Each row comes from the steps of one path. Every step used is in the known rows, and no mark comes twice. Write the path behind each row, first mark first.
Known rows:
goduz > boti > divit > zolepub > nukamo > zoliv > pogu: -0.380  1.270 -0.105 -0.491 -0.250 -1.771 -0.259 -1.630 -0.313 -0.177 -0.067  0.175 -0.793  1.482  0.454  1.341 -0.184  1.779 -0.350  0.575 -1.274  0.262  0.097 -2.495  2.375  0.557 -3.580  0.889  0.124  1.406 -0.534 -1.066
boti > divit:  0.244  2.554  0.939  0.199 -0.304 -0.874 -0.691  1.163 -1.090  0.195  0.501 -0.464 -0.424 -0.006  0.572 -0.687  0.381  1.569 -0.533  0.065 -0.814 -0.570  0.594 -0.537  1.547  0.206 -1.240 -0.449  0.298 -0.321 -0.364 -1.793
divit > zolepub > nukamo > boti > goduz > tuguz: -0.604 -0.179  0.037  0.179  0.344  0.239 -0.741 -1.715  1.998 -1.213  0.739 -0.137 -0.033  1.781  0.852  3.689  0.241  0.648  1.519  0.869 -2.317  0.047 -1.311 -1.803  1.049  0.677  1.138  2.137  1.260  1.286 -1.048 -1.561
zoliv > divit:  0.172  1.062  1.191  0.457 -0.037 -0.784  1.062 -5.093  0.871  0.325 -0.122  0.082 -0.225 -0.089 -0.027  1.350 -0.444 -0.707  0.874 -0.178 -1.032  0.754 -0.048 -1.804  0.447 -0.252 -0.202  1.202  0.662  0.773  0.524 -2.125
pogu > tuguz > goduz > boti > divit > zolepub > nukamo > zoliv:  0.285  0.811 -0.808 -0.339  0.150 -1.150 -0.161 -0.445 -1.642  0.299  0.273  0.015  0.911 -1.690  2.016  1.587 -0.821 -0.313 -0.936  0.668 -0.367 -0.718  0.664 -2.033  1.657 -0.147 -1.495  1.432  2.418  3.321 -2.011  2.793
zolepub > zeran: -0.294 -0.017 -0.117  0.040  0.171 -0.158 -0.670  0.320  0.749 -0.237  0.581  0.271  0.299 -0.554  0.309  1.296 -0.245 -0.942 -1.379 -2.963 -1.312  0.359  0.233 -1.525  0.524 -0.778 -0.548  1.173 -1.678 -0.665 -0.380 -0.206
tuguz > goduz > boti > divit > zolepub:  0.506  1.024  0.401  0.145 -0.119 -1.542 -0.363 -2.503 -3.302 -0.129 -0.095  0.218 -0.549  0.735  0.152  0.591 -0.512  0.450  0.472  0.317 -0.310 -0.733 -0.023 -1.289  1.306  0.021 -1.847 -0.898  0.058  2.857 -0.656  3.094
divit > zolepub > zeran: -0.237 -0.701 -0.033  0.561  0.354  0.230 -0.171 -0.661  1.341 -1.178  0.871  0.068  0.185  2.004  0.134  2.556 -0.350  1.048  1.792 -2.420 -1.934  0.068 -0.097 -2.555  0.347  0.054  0.799  0.985 -0.112 -0.484 -1.258 -0.279
nukamo > zoliv > goduz > boti: -0.432  0.719 -1.492  0.180 -0.111 -1.404 -0.086 -0.195 -0.995  0.155 -0.766  0.375 -0.753 -0.301  1.546  0.439 -0.602 -0.173  0.191  1.357 -0.129  0.835 -0.306 -2.385  0.319  0.425  0.020  1.272  1.679  0.867  1.909  0.178
pogu > tuguz > goduz > boti > zeran:  0.737 -0.337 -0.617 -0.430 -0.109 -1.149  0.592 -1.004 -2.624  0.868 -0.027 -0.096  0.864 -2.520  1.364  1.159 -0.617 -0.549 -1.704  1.177  0.305 -1.018  1.115 -0.253  0.719 -0.305 -2.329 -0.050  1.229  2.370 -1.930  3.438
zoliv > pogu > tuguz > goduz > boti > divit:  0.420  0.608  0.217  0.095 -0.055 -2.015  0.839 -4.437 -1.646  0.872 -0.138 -0.166  0.549 -1.411 -0.026  3.127 -0.601 -0.094 -0.108  0.549 -1.315 -0.243  0.356 -0.712  0.593 -0.333 -1.614  0.998  2.287  3.325 -0.977  1.972
nukamo > zoliv > goduz: -0.403  1.028 -1.337  0.685  0.055 -0.825 -0.305  0.661 -0.609  0.036 -0.399  0.159 -0.506 -0.455  1.642  0.692 -0.532 -0.426  0.796  1.300 -0.461  0.748 -0.403 -2.263 -0.163  0.314  1.798  1.563  2.311  0.595  2.015 -0.082
pogu > tuguz:  0.391 -0.219 -0.532 -0.462  0.052 -0.262  0.661  0.370 -0.160  0.623  0.177 -0.289  1.230 -2.309  1.261  0.414 -0.334 -0.203 -1.081  0.017  0.296 -0.551  0.880  0.022  0.281 -0.248 -0.772  0.701  1.744  0.716 -1.816  0.829
zoliv > pogu > tuguz:  0.156 -0.290 -0.065  0.093  0.086 -1.100  1.194 -3.529  0.238  0.744 -0.046 -0.260  0.856 -1.337 -0.160  3.230 -0.370 -0.209  0.180  0.329 -1.268  0.138  0.242 -0.286 -0.206 -0.313 -0.444  1.488  2.384  1.933 -0.816  0.508
nukamo > zoliv > pogu > tuguz > goduz > boti: -0.298  0.774 -1.743  0.053  0.124 -1.671  0.062 -0.644 -1.063  0.421 -0.678  0.141 -0.076 -1.218  1.632  3.318 -0.772 -1.216  0.283  1.763 -0.520  0.360  0.236 -2.432  0.669  0.179 -0.083  1.579  2.808  3.601 -0.226  1.134
zolepub > nukamo > boti > zeran: -0.975  0.849 -0.042  0.014  0.162 -0.253 -1.432 -0.923  2.326 -0.159  0.634 -0.032  0.164 -0.846  1.278  2.058  1.056 -1.459 -2.474  3.177 -1.575  0.733  0.090 -1.601  1.258 -0.004  0.702  3.367 -0.052  0.800  0.791 -0.531
pogu > tuguz > goduz:  0.670  0.028 -0.405 -0.070  0.166 -0.566  0.337 -0.635 -1.913  0.619  0.176 -0.147  1.248 -2.574  1.282  0.896 -0.728 -1.023 -0.675  0.222  0.297 -0.916  0.660 -0.202  0.202 -0.519 -0.083  0.471  2.219  2.584 -1.730  3.322
nukamo > boti > goduz: -0.191  1.347  0.027  0.193 -0.287 -0.819 -1.846 -1.944 -1.063  0.634 -0.259 -0.763 -0.546 -1.198  1.417  3.606  1.516 -1.004  0.027  2.650 -0.007  0.001  0.577 -0.674  0.253  0.543  1.584  0.349  1.361  1.542  0.139 -0.448
divit > zolepub > goduz > boti: -0.136 -1.279 -0.083  0.076  0.239 -0.309  0.275 -1.713 -0.267 -1.478  0.724  0.385  0.080  1.674 -0.245  3.167 -0.496  1.150  1.949 -0.299 -1.367  0.020  1.926 -2.228  0.846  0.018 -0.427 -0.604  0.534  0.285 -0.337  0.083
zolepub > nukamo > zoliv: -1.151  0.816 -1.180 -0.122  0.476  0.487 -1.548  2.326  2.183 -0.489  0.511  0.408  0.280 -0.245  1.441  1.452 -0.212 -1.555 -1.582  0.961 -1.068  0.969 -0.540 -2.356  1.161 -0.115  0.872  3.628  0.862  1.494  0.646 -0.642
nukamo > zoliv: -0.546  0.996 -1.650  0.148  0.148 -0.368 -0.741  2.912 -0.025 -0.166 -0.400  0.093 -0.485 -0.239  1.789  0.971 -0.261 -0.718  0.379  1.342  0.105  0.386  0.147 -1.991  0.534  0.449  1.223  0.842  1.428  1.139  0.369 -0.609

Write each row's path:
-0.357  1.072  1.188  0.708  0.272 -0.675  0.516 -6.702  2.743 -0.489  0.412  0.111 -0.056  1.178  0.403  3.166 -0.149 -0.310  1.950  0.507 -2.255  1.108 -0.500 -3.601  1.102  0.047  1.254  3.165  1.425  1.431  0.233 -2.373 : zoliv > divit > zolepub > nukamo > boti
 0.388 -0.019 -0.076 -0.149 -0.035 -1.223 -0.128 -2.664 -3.029  0.145 -0.529  0.480 -0.306 -0.114 -0.071  0.363 -0.663 -0.933 -0.232  0.377  0.442 -0.414 -0.145 -0.497  0.606 -0.272 -1.640 -0.714 -0.373  3.042 -0.073  4.023 : tuguz > goduz > boti
-0.400  1.392 -0.798  0.704  0.211 -0.724  0.178 -1.187  0.969 -0.422 -0.214  0.081 -0.670  0.888  1.754  2.778 -0.615 -0.372  2.364  1.071 -1.079  0.817 -0.108 -3.962  0.839  0.505  1.655  1.732  2.381  1.658  0.276 -2.140 : nukamo > zoliv > divit > zolepub
-0.400  1.070 -0.784  0.455  0.276 -0.953  0.545 -1.057  0.857 -1.022 -0.082  0.359 -0.632  0.528  1.823  3.416 -0.995 -0.640  2.229  0.964 -1.955  0.606  0.188 -3.599  1.397  0.395  0.898  1.236  2.157  1.721  0.229 -3.180 : nukamo > zoliv > divit > zolepub > goduz > tuguz
-0.212  0.661  1.195  0.728  0.310 -0.199  0.846 -5.570  2.508 -0.517  0.597  0.149  0.072  1.559  0.010  2.909 -0.591  0.031  1.969 -0.400 -2.285  0.954 -0.626 -3.337  0.867 -0.044  0.574  2.857  1.265  1.093 -0.100 -2.265 : zoliv > divit > zolepub > nukamo
-0.215  2.284  0.532  0.485  0.027 -0.803 -0.491  0.560  0.520 -0.889  0.909 -0.179 -0.457  1.517  1.214  0.700 -0.182  2.323  0.868  0.202 -2.874 -0.303 -0.994 -2.162  2.149  0.602 -0.486  1.467  1.633  0.158 -0.350 -2.962 : boti > divit > zolepub > nukamo > zoliv > goduz > tuguz
-0.159  2.126  0.959  0.471  0.050 -0.300 -1.002  0.736  0.602 -0.623  1.188 -0.371 -0.162  1.716  0.597  0.747  0.252  2.338  0.625 -0.192 -2.160 -0.363  0.044 -2.017  1.945  0.391 -0.344  1.149  0.982 -0.025 -0.969 -1.971 : boti > divit > zolepub > nukamo
-1.219  0.758 -1.030  0.089  0.492  0.025 -1.200  0.575  2.343 -0.362  0.443  0.396  0.258 -0.040  0.949  2.857 -0.268 -1.562 -1.107  1.137 -1.791  1.209 -0.774 -2.548  0.975 -0.205  0.911  4.151  1.388  2.206  0.779 -0.638 : zolepub > nukamo > zoliv > pogu
-0.856  1.545 -0.960 -0.165  0.338 -0.887 -1.231 -0.031  0.787 -0.009  0.431  0.350  0.374 -0.873  1.493  2.856 -0.520 -1.407 -1.833  1.301 -1.742  0.716 -0.305 -2.884  1.875 -0.299 -0.662  3.899  1.848  3.439  0.074  0.508 : zolepub > nukamo > zoliv > pogu > tuguz > goduz > boti > divit
-0.671  0.051  0.029  0.478  0.386  0.412 -1.321 -1.616  1.818 -0.951  0.872 -0.253  0.148  1.780  0.744  3.908  0.530  0.507  1.529  0.974 -1.803  0.298 -0.474 -2.503  0.709  0.513  1.946  2.468  1.579  1.227 -0.781 -0.519 : divit > zolepub > nukamo > boti > goduz
 0.176  1.862  1.017  0.592 -0.023 -0.686 -0.684  0.644 -0.932 -0.881  1.252 -0.329 -0.209  1.112  0.466  1.649  0.160  2.211  1.235 -0.202 -2.013 -0.626  1.927 -1.982  1.823  0.125 -0.256 -0.678  1.245 -0.330 -0.556 -1.949 : boti > divit > zolepub > goduz
-0.231  2.297  0.705  0.142 -0.130 -1.915 -0.718 -2.664  0.324 -0.831  0.152 -0.316 -0.701 -0.283  1.630  1.810  1.037  0.573  0.770  2.458 -1.837 -0.247  0.938 -1.687  2.224  0.626  0.824  0.124  1.100  0.851  0.273 -2.559 : nukamo > boti > divit > zolepub > goduz > tuguz
-0.469  1.266 -0.784  0.730  0.303 -0.777  0.023 -1.168  0.697 -0.704  0.073  0.249 -0.505  0.457  1.672  3.639 -0.764 -0.813  2.239  1.060 -1.471  0.886  0.954 -4.325  1.021  0.218  1.760  1.506  2.488  1.714  0.637 -2.219 : nukamo > zoliv > divit > zolepub > goduz
 0.097 -0.749 -0.399 -0.749 -0.610 -1.259  0.562 -0.642 -1.450  0.516 -0.447  0.081 -0.827  0.110  0.170  0.523  0.160  1.038 -2.088  1.949 -0.097 -0.234  0.901 -0.136  0.982  0.468 -4.643 -1.078 -1.868 -0.418 -0.601  0.121 : goduz > boti > zeran
-0.231  1.413 -1.416  0.295  0.124 -1.868 -0.075 -0.516 -1.070  0.135 -0.328 -0.074 -0.226 -0.332  1.819  3.654 -0.703 -0.030  1.087  1.679 -1.178  0.124  0.353 -3.104  1.202  0.443 -0.066  1.433  3.241  3.453 -0.674  0.555 : nukamo > zoliv > pogu > tuguz > goduz > boti > divit > zolepub
-0.141  0.923  0.327 -0.720 -0.327 -1.330 -0.263 -1.400 -0.371 -0.230  0.100  0.145 -0.649  1.465  0.208  0.059 -0.036  2.005 -0.844 -0.010 -0.825 -0.058  0.200 -1.606  2.329  0.488 -4.031  0.245 -0.723  0.519 -0.874 -0.851 : goduz > boti > divit > zolepub > nukamo
-0.114  2.482  0.378  0.688  0.193 -0.952 -0.903  0.027 -0.254 -0.412  1.105 -0.397  0.110  0.802  1.266  2.534 -0.163  1.556  0.842  0.524 -2.461 -0.408  0.137 -2.973  2.034  0.270  0.130  1.906  2.656  2.030 -1.239 -0.561 : boti > divit > zolepub > nukamo > zoliv > pogu > tuguz > goduz
 0.049  1.414 -0.179  0.094  0.070 -1.375 -0.963 -1.344 -2.563 -0.288  0.048  0.360 -0.495  0.590  0.823  1.189 -0.640 -0.164  0.001  0.788 -0.684 -0.374 -0.197 -2.295  1.787  0.018 -1.458  0.442  0.552  3.500 -0.294  2.930 : tuguz > goduz > boti > divit > zolepub > nukamo > zoliv
-0.721 -0.381 -0.747  0.506  0.299 -0.031 -0.359 -0.293  1.441 -0.995  0.724  0.173 -0.168  2.131  0.918  2.864 -0.356  1.273  1.079  1.224 -2.215  0.520 -0.611 -3.354  0.853  0.587  0.323  2.630  1.360  0.486 -0.096 -0.381 : divit > zolepub > nukamo > zoliv > goduz > boti > zeran
 0.116  0.934  0.337 -0.595 -0.452 -1.574  0.113 -1.514 -1.154 -0.083 -0.179  0.029 -0.841  1.498  0.114 -0.268 -0.047  2.455 -0.199 -0.026 -0.477 -0.300  0.427 -1.316  2.038  0.619 -4.058 -0.798 -0.718  0.273 -1.004 -0.774 : goduz > boti > divit > zolepub
-0.479  1.075 -0.872  0.394  0.189 -1.152  0.175 -1.732  0.397 -0.614 -0.179  0.386 -0.683  0.505  1.665  3.447 -0.803 -0.623  1.828  1.107 -1.229  0.948  1.006 -4.429  1.375  0.315  0.440  1.315  1.926  1.896  0.545 -1.977 : nukamo > zoliv > divit > zolepub > goduz > boti
 0.263 -0.528  0.204  0.257 -0.529 -1.578  1.001 -3.570 -1.831  0.634 -0.330  0.166 -0.545 -0.174 -0.126 -0.134 -0.276  1.211 -0.806  1.290 -0.905  0.369 -0.172 -0.465 -0.310  0.135 -2.396  0.270 -0.073 -1.034  1.910  0.789 : zoliv > goduz > boti > zeran
-0.253  2.649  0.708  0.413 -0.177 -1.695 -1.128 -2.723  0.433 -0.254  0.027 -0.589 -0.685  0.073  1.533  1.180  1.434  0.762  0.858  2.556 -1.012 -0.039  0.634 -2.053  1.718  0.777  1.528  0.683  1.274  0.756  0.224 -1.535 : nukamo > boti > divit > zolepub
 0.166  0.072  1.114  0.623  0.011 -1.119  1.307 -5.679  0.409 -0.589  0.520  0.186 -0.310  0.997 -0.007  4.080 -0.600  0.416  1.804  0.535 -2.321  0.558  1.615 -3.330  1.052 -0.106 -0.981  0.546  0.775  0.508  0.048 -2.308 : zoliv > divit > zolepub > goduz > boti > zeran
-0.720 -0.139  0.015  0.536  0.350  0.163 -0.736 -1.562  2.374 -1.105  0.899 -0.143  0.096  1.733  0.797  3.103  0.548  0.712  1.046  1.858 -2.192  0.319 -0.236 -2.650  0.896  0.528  1.640  2.522  0.961  0.540 -0.513 -0.506 : divit > zolepub > nukamo > boti > zeran
-0.236  1.209 -0.301 -0.632 -0.242 -1.856 -0.049 -1.538 -0.369  0.018 -0.025  0.054 -0.399  0.722  0.878  1.523 -0.301  1.664 -0.739  0.596 -1.114  0.066  0.428 -2.436  2.472  0.499 -3.848  1.110  0.760  1.676 -1.185 -0.774 : goduz > boti > divit > zolepub > nukamo > zoliv > pogu > tuguz
-0.768 -0.021 -0.012  0.390  0.480  0.214 -0.724 -2.155  2.707 -1.211  0.771  0.015  0.231  1.801  0.606  2.551  0.395  0.417  1.501  0.989 -1.809  0.527 -0.579 -2.702  0.912  0.426  2.069  2.757  1.120  0.970 -0.348 -0.434 : divit > zolepub > nukamo > boti
 0.015  0.918  0.321 -0.606 -0.396 -1.638 -0.090 -1.423 -0.947 -0.186  0.018  0.113 -0.741  1.294  0.299  0.228 -0.118  2.095 -0.650 -1.012 -0.868 -0.179  0.563 -1.817  2.236  0.374 -4.245 -0.388 -1.228  0.041 -1.042 -0.935 : goduz > boti > divit > zolepub > zeran
-0.596 -0.103 -0.814  0.607  0.686  0.079 -0.430 -0.923  1.575 -1.030  0.846  0.105  0.595  1.443  1.016  4.044 -0.661  0.136  1.867  0.547 -2.153  0.291 -0.607 -3.411  0.738  0.212  1.870  3.178  2.767  2.729 -1.109  0.965 : divit > zolepub > nukamo > zoliv > pogu > tuguz > goduz
-0.797 -0.289 -0.764  0.354  0.412  0.050 -0.376 -0.950  1.733 -1.137  0.575  0.341 -0.010  2.200  0.750  2.322 -0.488  0.925  1.501  0.370 -1.799  0.725 -0.904 -3.367  0.845  0.481  0.811  2.873  1.559  0.954  0.041 -0.169 : divit > zolepub > nukamo > zoliv > goduz > boti
